Each row was made from one walk, in order. Every step used is in the known rows, and no mark comes twice. Write each row's walk.
Known rows
R-K-N-Q-T-L: [-1.64  1.06  0.35 -2.85  1.92  2.49  2.76  0.65 -2.01  3.29  4.31  3.84
 -3.73 -2.91 -2.77  3.65 -0.94]
Q-N-K-R-L-T: [ 1.40  0.60 -1.04 -2.64  2.09 -0.56  1.61 -0.61  2.62  4.87  1.94  0.09
 -1.04 -1.51 -1.06  0.57  3.98]
Q-T-L-N: [-2.31  3.74 -1.01  0.41 -0.13  1.56  5.84  0.96 -2.30 -1.48 -0.35 -1.52
 -4.45 -5.99 -1.17 -2.66  1.84]
Q-T-L-N-K-R: [-1.30  1.87 -0.97  0.37  1.08  0.90  5.54  0.36 -2.17  0.21  0.81 -1.53
 -3.09 -6.57 -1.50 -1.61  4.32]
N-Q: [ 0.40 -0.51  1.14 -2.36  2.37  1.48  1.42 -1.05  1.28  3.24  2.14  0.22
  1.35 -1.24  0.57  0.73  1.91]
K-N-Q-T: [-1.32  1.27  1.08 -2.99  2.57  1.63  0.62 -0.69 -0.37  1.12  2.87  2.86
 -0.30 -5.26 -2.89  1.87  1.97]
N-L: [ 1.19  4.04  0.24 -1.66  0.12 -1.58  3.53  0.18  0.19  2.48 -0.07 -0.08
  4.36  0.70  0.97  0.95 -1.65]
R-K-N-Q-T: [-1.45  1.91  0.38 -3.25  2.56  2.49  0.94  1.22 -1.66  4.07  3.68  3.59
 -3.35 -2.19 -2.83  3.28 -0.91]
L-T-Q-N: [-2.25 -0.02 -0.46 -1.24  0.57 -0.83  2.47 -0.42  2.89 -1.71 -1.13 -1.79
 -3.00 -0.66  0.50 -2.28 -2.35]
R-K-N-L-T-Q: [-1.44  1.53  0.07 -2.77  1.56  0.44  2.20  1.11 -0.97  2.57  2.36  2.89
 -1.51  0.12 -1.76  3.78 -3.83]
Q-T-L: [-2.12  3.23  0.32  1.25 -1.12  0.55  5.98  0.12 -1.45 -1.35  0.25  0.24
 -4.56 -5.48 -1.43 -2.23  0.86]
T-L-N-K-R: [ 0.36 -4.28 -1.82  0.37  1.22  0.74  4.83 -1.20 -2.40 -0.35  2.44 -1.88
  0.38 -3.20  0.46  1.47  4.41]
T-Q: [-2.53 -3.24  2.51  2.92 -0.85 -0.14  2.76 -0.93  2.35 -0.88  0.01 -0.82
 -2.02 -1.70  0.99 -1.05 -0.59]
T-L-N-K: [-0.11 -3.61 -2.17  0.69  1.13  1.14  5.05 -0.73 -2.54 -1.37  1.73 -1.42
 -0.51 -3.04  1.33  0.59  2.60]
Q-N-L: [ 0.94  6.25 -0.66 -3.53 -0.53 -0.39  3.83 -0.18  1.73  4.15  0.85 -0.27
  0.75 -1.22 -0.10 -1.27 -0.74]
R-K-N-L: [-0.39  2.40 -0.14 -3.09  1.32  0.84  1.25  1.30 -1.91  3.62  2.91  3.54
 -0.69  0.22 -2.15  4.35 -2.95]
N-K: [ 1.78 -3.30 -1.03  0.83  3.17 -0.61 -0.19 -0.45  0.00  2.06  1.43  1.26
  1.49 -1.22  1.66  0.64  2.30]
Q-N-K: [ 1.38  1.05 -1.62 -1.84  1.67  0.32  1.11 -0.69  1.60  3.83  2.00  0.66
 -1.24 -2.40  0.37 -1.42  2.05]

Which walk is each row?
[-0.90  0.20  0.26 -3.41  2.49  2.28  0.17  0.71 -1.38  3.95  4.07  3.71
 -2.01 -0.86 -2.28  4.26 -1.19]  R-K-N-Q
[-1.88  1.14  1.97  0.39 -1.14 -0.43  5.58 -1.07  3.44  2.02  0.65 -1.03
 -1.55 -2.60  0.83 -1.90 -1.08]  T-Q-N-L
[-0.13  0.51  1.43 -1.94  1.79  0.63  1.96  0.76  1.01  4.52  0.91 -2.18
  0.09 -1.35 -3.16  3.31  7.26]  K-R-L-N-Q-T
[-0.35 -0.41 -0.67  0.17  2.31  1.30  1.70  2.51  0.72  1.70 -1.52 -1.07
 -1.53  1.08  0.28  2.52  2.89]  R-L-N-K
[ 0.36 -1.25  1.42 -1.34  0.50 -1.60  0.66  0.06  1.94  2.43  0.30 -0.98
  0.57  1.74 -2.96  4.19  4.37]  K-R-L-T
[-0.81  3.23  1.32 -2.12  2.44  1.87  2.95 -0.05  0.95  3.32  1.40  0.18
 -1.03 -4.30 -0.49 -1.25  2.46]  N-Q-T
[ 1.36 -2.25 -2.93 -1.49  4.41  0.92 -0.75  0.62 -1.72  2.49  0.73 -3.37
  2.35 -2.05  0.32  0.62  5.99]  L-N-K-R
[-1.52 -3.07  2.41  1.59  0.27 -0.22  4.18 -1.33  4.22  3.15  1.71 -0.39
 -2.83 -2.72  0.02 -0.21  2.75]  T-Q-N-K-R-L
[-0.78 -2.10 -1.14 -0.83  0.73  2.12  5.77 -0.90 -1.99 -0.82  2.20 -1.90
 -0.55 -3.09  0.73  0.69  2.34]  T-L-N-Q
[ 1.98 -4.19 -0.06 -0.05  3.58 -1.69  0.38 -0.47  1.37  3.78  1.63  0.53
  1.97  0.13 -0.37  3.63  5.36]  N-K-R-L-T
[-0.45  2.84  0.29 -1.71  0.64 -2.37  4.97  0.08  1.72  0.52 -1.28 -1.21
  3.03  0.82  1.54  0.02 -3.49]  N-L-T-Q
[-0.55  2.60 -0.76 -3.79  1.86  0.46  1.17  1.40 -1.72  2.87  2.33  3.19
 -0.85  0.62 -2.10  4.10 -3.71]  R-K-N-L-T
[-1.14  1.82  1.38 -1.49  1.58  1.85  5.50 -0.89  0.25  2.30  2.39  0.48
 -1.74 -5.10 -0.33 -0.71  2.51]  N-Q-T-L
[-1.65 -1.06 -0.85 -0.87  1.83 -1.00  2.48 -0.50  2.94 -0.96 -0.60 -1.45
 -2.42 -1.01  1.05 -2.09 -1.56]  L-T-Q-N-K
